What can hang from each mark
j558: j184 j511 j524 j680
j184: j524
j593: j184 j245 j558
j524: j184 j558
j511: j245 j558
j680: j245 j558
j245: j184 j511 j524 j558

Known rows, with every way that one mark hangs from another
j593[j245[j524 j558[j184 j680]]]: [ 11.2   1.8   0.3   4.0 -13.1  -7.0  -4.4  -0.8  -5.9 -12.0   7.0   5.0
  14.1 -19.7  -9.3   2.6   0.8   2.4  -3.1   6.2 -20.3  -8.5   2.5 -23.5
 -12.5 -16.0]
j558[j511 j524 j680[j245[j184]]]: [ 17.8  15.2 -29.4 -17.3  21.8  -7.3  -3.3 -17.1  37.6  -2.9  13.9 -20.5
 -12.7  11.5  -3.0 -13.3 -19.8 -24.1 -64.3   1.2 -42.4 -19.2 -12.8 -19.2
  -5.3  -1.0]
j184[j524[j558[j680]]]: [ 13.3   2.3   8.3  15.2 -45.4   7.5  -4.9  17.4   1.2  18.7   5.8 -14.9
  30.2   1.2  22.8 -11.2   7.0   8.3  19.9 -10.1 -10.2  -9.7  19.0 -12.5
   1.5  -0.8]
j511[j245[j558]]: [-16.8 -23.3   8.9  17.3 -11.1  20.4  -4.6  10.9 -37.4 -21.7 -17.9  14.7
 -12.7   0.0   0.5  23.3  -1.9  13.3  21.4   4.5  19.0   8.5  25.2  24.4
  -7.9  -1.0]
j524[j558[j184 j511[j245] j680]]: [-10.2  -1.6 -16.7  -9.2 -29.5  -6.3   6.1 -24.9  15.6  16.5  -4.9  -2.2
  -4.2  17.1  -4.8 -32.2 -28.6  -7.4 -71.9   7.6 -61.4 -17.4  20.1   5.2
   5.4  10.1]
j558[j524]: [  0.1  -5.9  -0.4  -9.7  -4.4  25.7  -0.3  15.4   8.0  12.4 -13.7   2.1
   0.1  16.4  21.0  18.2  16.6  -7.2 -24.0  -1.4  -1.4   9.7   8.8  23.1
  -7.0 -30.5]
j680[j245[j558[j511]]]: [ -9.3  -5.2  -8.0  -0.6  28.3  33.2  -5.9 -12.8   2.4 -26.3  -2.8  15.8
 -19.5   3.4 -16.8  21.9   5.6  12.3  -3.6   9.2   8.9  -4.4   1.9   5.8
  12.7  -6.4]
j558[j184[j524]]: [  7.8   2.1  -4.9  -8.0   8.0 -28.8  15.1  17.1  11.2  13.9 -16.3   8.0
  -5.2  -3.3  15.6   8.5  22.3   2.9 -14.1  -3.9  -4.3   3.5  -1.8   8.7
   0.7  -0.9]
j184[j524[j558[j511]]]: [  7.2   9.4  -1.7  -4.8 -25.1  16.9  12.7  11.5  17.5  30.7   1.9 -10.9
  25.6   7.8  19.3  -5.9   7.3  23.8   5.4  -1.8  -5.8  -6.2   7.4   7.7
  12.3   7.4]
j680[j245[j524 j558]]: [  4.4  -2.8   6.4  15.7  24.5  40.2 -17.1  12.3 -29.8 -18.4  -0.6  10.7
   9.6 -22.3   1.0  34.5   9.0  19.1  52.0  10.0  31.9   6.5  -7.1  -4.2
  -8.0   0.8]
j511[j558[j524 j680]]: [ -8.3 -22.7   9.1   2.4 -40.4  26.1  -5.2   7.6 -18.7   8.8   2.5  -8.4
   0.8   8.1  20.6 -14.3 -30.1 -18.6 -26.9 -16.5  -6.0   6.8  26.5   4.6
   0.6 -24.8]
j593[j184 j245[j558[j524]]]: [  6.2  -3.3  17.0 -19.6   2.6 -31.1  -4.3   8.4 -12.7 -10.8 -12.3  15.5
  42.0   8.9   5.6  -1.0  23.8  -5.6 -20.7   2.2  28.8  12.4  12.6   1.9
 -24.6 -40.9]
j593[j184 j558]: [ 12.9 -18.6  37.0  -2.6  -8.5 -30.9  -5.8   7.2 -15.6 -22.3 -10.3  34.8
  14.3   3.5  -5.1  12.5  33.3   2.5  10.8   7.2  34.2  -2.3  20.0  34.1
  -3.1 -49.8]
j245[j511 j524[j184]]: [ -0.5  15.2   5.2  10.9  -1.8   9.8   7.8  16.8   6.2  29.2  -1.0 -12.5
   1.4  -2.4  13.3  33.7  11.9   9.5  56.6  16.4   8.3  -9.1 -17.2  21.9
   2.7  24.6]
j511[j558[j680[j245]]]: [ -9.3 -23.8   5.0  22.4  -0.1  15.3 -17.1  -9.5 -36.2 -29.2   4.2  10.3
 -10.6   3.4  -1.4  11.1 -33.2 -19.2 -11.2  -3.0  12.2   7.6  22.8   0.0
   1.5 -13.2]
j511[j558[j184 j524]]: [-16.5 -14.5   8.8 -22.5  -4.1  -0.2  12.2   7.7 -14.4  26.0 -19.9   9.2
 -10.5   3.1  15.9 -19.1 -13.2 -18.5 -43.3 -14.0   4.0  27.4   7.2  13.8
   1.3 -10.7]
j524[j184]: [  2.5  -1.3  10.9   5.0  -2.8  -0.5   3.5  12.2  -4.0  14.9 -18.2  15.2
 -13.2  16.5  11.5  29.5  34.4 -17.3   5.1  16.8  16.4  -8.8   6.0  26.4
   1.8  -5.6]
j524[j184 j558[j511 j680[j245]]]: [  2.8  19.9  -9.2   1.9  -5.2   9.4  -3.8 -27.3  15.4  24.1   0.4  -1.9
  14.0  21.9  -3.4 -16.1  -0.8 -22.5 -37.3  14.7 -26.2 -31.9   0.1 -16.7
   8.4  12.4]
j524[j184 j558[j511]]: [  1.5  13.7   9.5  -6.3 -21.9  17.5  10.6  -1.8  15.5  40.5  -9.2   1.8
   6.8  20.7   6.7  -3.4  26.1  -9.2  -3.9  14.8  -6.4 -16.4   2.9  14.6
  14.2  14.2]
j593[j184[j524[j558]]]: [ 20.4   8.1  25.8  -1.0 -12.3 -40.2   1.9  24.4  -9.1  17.6  -7.0   2.7
  48.6   1.4  21.8  -7.7  30.1   7.0  26.6   3.2  30.6   4.5  14.5   7.9
 -11.8  -3.4]
j680[j558[j511]]: [ -4.9 -15.6  -1.4  -3.4  11.2  39.0  -4.3 -18.6  22.0 -14.5   9.2  15.5
 -14.9   6.1  -9.0  11.4  14.8  12.0  -3.0   1.7  10.2  -3.4   0.6  21.4
  19.8 -23.5]
j184[j524[j558]]: [  5.4   3.3  12.6   9.5 -26.0   8.6   4.3  27.4  -9.7  26.8  -5.7  -4.0
  31.0   2.2  25.1   0.9  19.7  17.6  33.7  -7.3  17.9   9.1   8.6   3.6
   0.9   3.4]
j245[j184 j511 j558[j680]]: [ -0.1   7.2   1.7  22.8 -16.4   0.5  -9.8   3.8  16.5 -31.6  17.3 -20.8
 -47.1  -9.7 -27.9   2.4   3.2   2.6  64.4  -9.7  -1.2  -9.0   2.9  -6.1
   6.5  21.8]
j558[j184 j511 j680]: [  4.2   0.1 -19.7 -13.1  -9.5   0.8   6.3 -20.4  47.1  -0.2   3.0   6.2
 -38.3  12.1 -12.8  -2.3   0.8 -16.5 -69.3   6.9 -62.6 -28.9  15.1  11.4
  16.2 -19.0]

Rows
[ -5.0  -4.0   0.3 -23.2  22.5   8.3  -1.0  -7.4  15.8  18.5 -11.2  15.3
  -0.1   0.9   6.0 -20.6  23.0  -7.6 -40.5 -16.0   4.1  19.0 -16.2  -3.8
   3.8 -24.0] -> j680[j558[j184 j524]]
[  0.4 -11.1 -11.1   6.1 -18.1 -33.8   7.6   4.2 -20.5   1.1 -13.0  -2.2
  -1.6 -13.5   7.9 -25.6 -19.0   8.7 -17.9 -10.9 -20.2 -11.0  14.2 -15.9
  -6.8  25.7] -> j511[j245[j558[j184[j524] j680]]]
[-23.6   0.5  -5.9  16.7  30.1  24.5  -9.0  -4.0  -8.6 -33.6  -2.3   5.8
 -22.4  -2.4 -19.2  31.0   2.7  20.9  44.5  -3.1  25.6  11.1  -4.3   5.5
   9.5   3.9] -> j680[j245[j511 j558]]
[  7.5  -1.5 -12.8 -19.4  23.3 -12.8  17.0 -12.6  32.8  15.7   1.8   9.8
  -1.5  -8.8  -0.5 -24.1  13.3  17.8 -26.5  -8.6  -4.3  -3.8 -20.4   0.0
  18.1   5.5] -> j680[j558[j184[j524] j511]]
[-24.4 -21.3   7.3  24.6 -33.6  22.5  -5.0  -4.4 -10.3 -19.2  12.0 -12.4
 -29.4   2.2  -2.9   8.1 -38.9   1.0  27.9 -11.1  -0.3   6.1  26.6  20.6
  13.9  -1.8] -> j245[j511[j558[j680]]]
[  5.8  23.4   5.8   8.5 -12.4 -24.2   9.9  26.3  12.5  19.5  11.2 -33.2
   7.7  -7.7   6.1 -10.7  10.2  19.8  75.8  -9.8  17.7  10.8 -15.6  -6.1
   1.7  45.7] -> j245[j184[j524[j558]] j511]
[-11.1 -14.7  -2.8   7.2  13.1 -11.3  -8.9 -19.1 -25.5 -18.0  -2.2  18.3
 -22.2  -1.1  -9.6  -8.7 -30.9 -30.3 -44.9  -4.0  -9.3   6.1  12.7  -6.7
   1.0  -4.3] -> j511[j558[j184 j680[j245]]]
[  4.2   1.9  -0.9  -7.9 -22.7 -35.6   8.4  -5.9  11.8  -9.2  14.6 -23.3
  18.6   7.1 -10.3 -18.9 -17.9  -0.5  -5.9 -15.1 -16.0   1.0 -17.4 -14.8
  -5.9 -24.1] -> j593[j245[j184 j511] j558[j524 j680]]
[ -8.0   2.1  -4.1 -25.2   8.4 -11.4  11.5   0.0  -1.1   8.6 -20.0  14.3
  14.6   4.5  -0.1  -9.5  16.3  -5.1 -47.5  -7.8  -2.9  17.9  -7.2  -9.8
  -9.8 -25.3] -> j593[j245[j558[j184 j524]]]
[ 16.9  -7.8   5.2  23.6 -23.3   1.5 -13.2  17.6 -30.4 -15.6  12.4 -18.2
  -8.0 -27.0  -1.2   1.0 -20.1   5.1  53.9   9.4  -1.3 -13.1   6.1 -13.8
 -23.4  32.1] -> j511[j245[j184 j524 j558[j680]]]
[ -4.8  -2.2 -14.1 -37.3  25.7  14.9   8.2 -22.8  41.9  24.5  -6.3   9.4
  -6.9   5.5  -2.0 -31.7  11.8  -2.4 -69.5 -12.7 -20.6   4.1 -20.5   1.2
  16.4 -20.7] -> j680[j558[j184 j511 j524]]
[  1.6 -21.6  10.5  11.7 -11.3 -46.6  13.4  29.6 -59.8   3.0  -2.3 -12.6
  -0.4 -11.9  22.2  -8.5 -42.6   1.4  34.5  -5.6  36.3  20.5   8.4   9.1
 -16.3  47.5] -> j511[j245[j184[j524]] j558]
[-20.7  -0.4  -1.2   6.2  34.6  -0.5   3.3  -4.8 -26.6  -1.2   4.8  -0.1
  -3.4 -21.1  -4.3   9.6 -39.6   8.3  24.8  -1.4  14.2  26.0 -20.6   7.8
   2.9  25.7] -> j680[j245[j511[j558[j184]] j524]]
[ -3.5   9.2  -6.5   9.6 -15.2  14.7  -5.0  -0.1  15.9  -3.4  13.4 -17.2
 -20.0 -27.3 -13.7  -2.0  -5.3  18.6  38.9  -5.2 -26.9 -11.8  -4.9  -8.2
   6.9  15.2] -> j245[j511 j524 j558[j184 j680]]
[ -5.9  19.4   1.9  17.4  31.1  16.5  -1.0   4.9 -18.0   7.5  -2.6  -5.5
   7.5 -16.4  -1.3  22.2   4.9  17.1  71.0  12.2  32.7  -2.8 -31.0  -9.1
  -0.1  40.8] -> j680[j245[j511 j524[j184] j558]]
[ 13.1  -8.7  17.8   6.0 -16.0 -37.5 -17.0  -7.0 -11.9 -44.6   3.5  19.3
  20.9   5.2 -16.0   8.9  18.7 -11.2  -6.2  10.6  11.0 -13.2  33.2   0.0
 -15.9 -40.7] -> j593[j184 j245[j558[j680]]]
[-15.2 -18.3   2.1  -1.7 -13.1  23.3  -1.0  15.0 -29.2   5.3 -23.2   1.1
   5.7   7.6  17.4   0.9  -9.8   9.4 -10.7  -4.2   8.8  13.3  15.9   9.7
 -13.4  -2.9] -> j511[j245[j558[j524]]]
[ 17.2  -1.2  12.0  16.7 -19.1   1.3 -16.3  12.5   1.3 -29.5  11.2  -3.9
 -39.0 -10.3 -18.9   1.2  18.9 -11.7  41.9  -3.3   1.6 -11.4  13.8 -10.7
  -2.3   5.0] -> j245[j184 j558[j680]]
[  4.7   6.8 -22.7 -14.6  23.9 -10.1  -5.5 -14.8  16.7   6.6  -8.6   5.3
  -2.9  12.0   4.6 -11.9  -4.2 -28.7 -88.7  -6.6 -43.1  -4.2  -3.8 -20.0
  -7.4 -20.5] -> j558[j184 j524 j680[j245]]
[ -8.2   5.4 -25.0 -35.9  59.4   9.1   3.4 -36.2  31.3  14.3  -3.7  17.1
   2.4   6.6  -6.1 -27.9  -1.8  -6.2 -84.1  -7.6 -14.6   6.9 -31.7 -13.4
   9.3 -14.3] -> j680[j245 j558[j184 j511 j524]]
[ 24.0   7.8  -0.7   1.6   6.1 -53.7  15.1  24.0  -7.1  -8.9   4.7  -6.1
  17.2  -1.9   8.8  17.6  14.3  -0.5  19.9   5.7  19.6   8.8 -11.2  -4.7
 -19.4   3.7] -> j593[j245[j184[j524]]]
[-16.5  -6.4  15.3  13.0  -3.0  -9.7   5.2  14.8 -15.9 -13.9  11.4 -13.4
 -42.4  -7.2 -10.1   9.8 -20.8  -2.1  64.0  -6.4  31.3  21.8   0.9  25.2
   7.1  27.2] -> j245[j184 j511[j558]]
[ -2.4  14.6 -17.9 -11.8   8.6   5.3  -4.4 -36.0  31.2   6.3   2.8   5.5
  -4.2  12.1 -15.5 -23.0  -6.4 -14.5 -69.3   4.8 -51.3 -17.0   2.9 -15.3
  11.2  -1.4] -> j524[j558[j184 j511 j680[j245]]]
[ -4.8  13.7   0.7  16.0  50.1  13.1  -5.9 -14.0 -10.6   8.8   7.6   0.7
  21.7 -12.7  -0.6  16.7   3.5  13.0  57.7   7.1  39.2   3.2 -45.2  -7.2
   2.7  31.0] -> j680[j245[j511 j524[j184]] j558]
[ 14.4   7.9 -15.3 -22.8 -15.8  -8.7   4.7 -10.0  26.3  -9.5  15.5 -21.0
   3.5   5.2 -11.6 -23.9  -9.0  -7.5 -35.6  -2.0 -33.1 -16.1  -2.7 -31.0
  -5.6  -9.3] -> j593[j245[j184 j558[j511 j524 j680]]]
[-16.1  14.2  -7.6  -4.1  49.5   3.2   1.0 -17.9   3.4  22.2  -7.7   1.1
  18.8  11.8   5.4 -10.5   3.6  -5.9  -1.1  -8.0  28.6  12.9 -40.1 -11.4
   5.2  14.0] -> j680[j245[j511] j558[j524[j184]]]
[ 25.2   8.6  -6.0   0.9 -15.6  -0.2  -3.1  -3.3  14.0 -21.8  30.6 -20.5
   2.8 -17.9 -16.0   2.1 -10.6   6.6  23.3  15.9 -22.1 -25.2  -6.3 -24.1
  -7.9   4.9] -> j593[j245[j184 j524 j558[j511 j680]]]
[-24.2  -3.0   0.4  12.6  -2.4   9.1   0.0   1.1  -7.3 -30.8   1.3   2.3
  -2.9   5.3 -17.8  31.5   8.3  23.8  40.9   1.0  23.1  14.1   2.2  14.0
   2.8 -14.1] -> j593[j245[j511 j558]]
[ 20.6  25.4  -4.3  -5.6  21.3  12.3  -5.3   1.1   7.0   9.8  17.1 -14.0
  17.5 -15.4  -3.7   4.0  -2.8   6.8  30.0  21.0  -1.6  -3.5 -25.5 -13.7
  -5.2  28.1] -> j680[j245[j184 j524[j558[j511]]]]
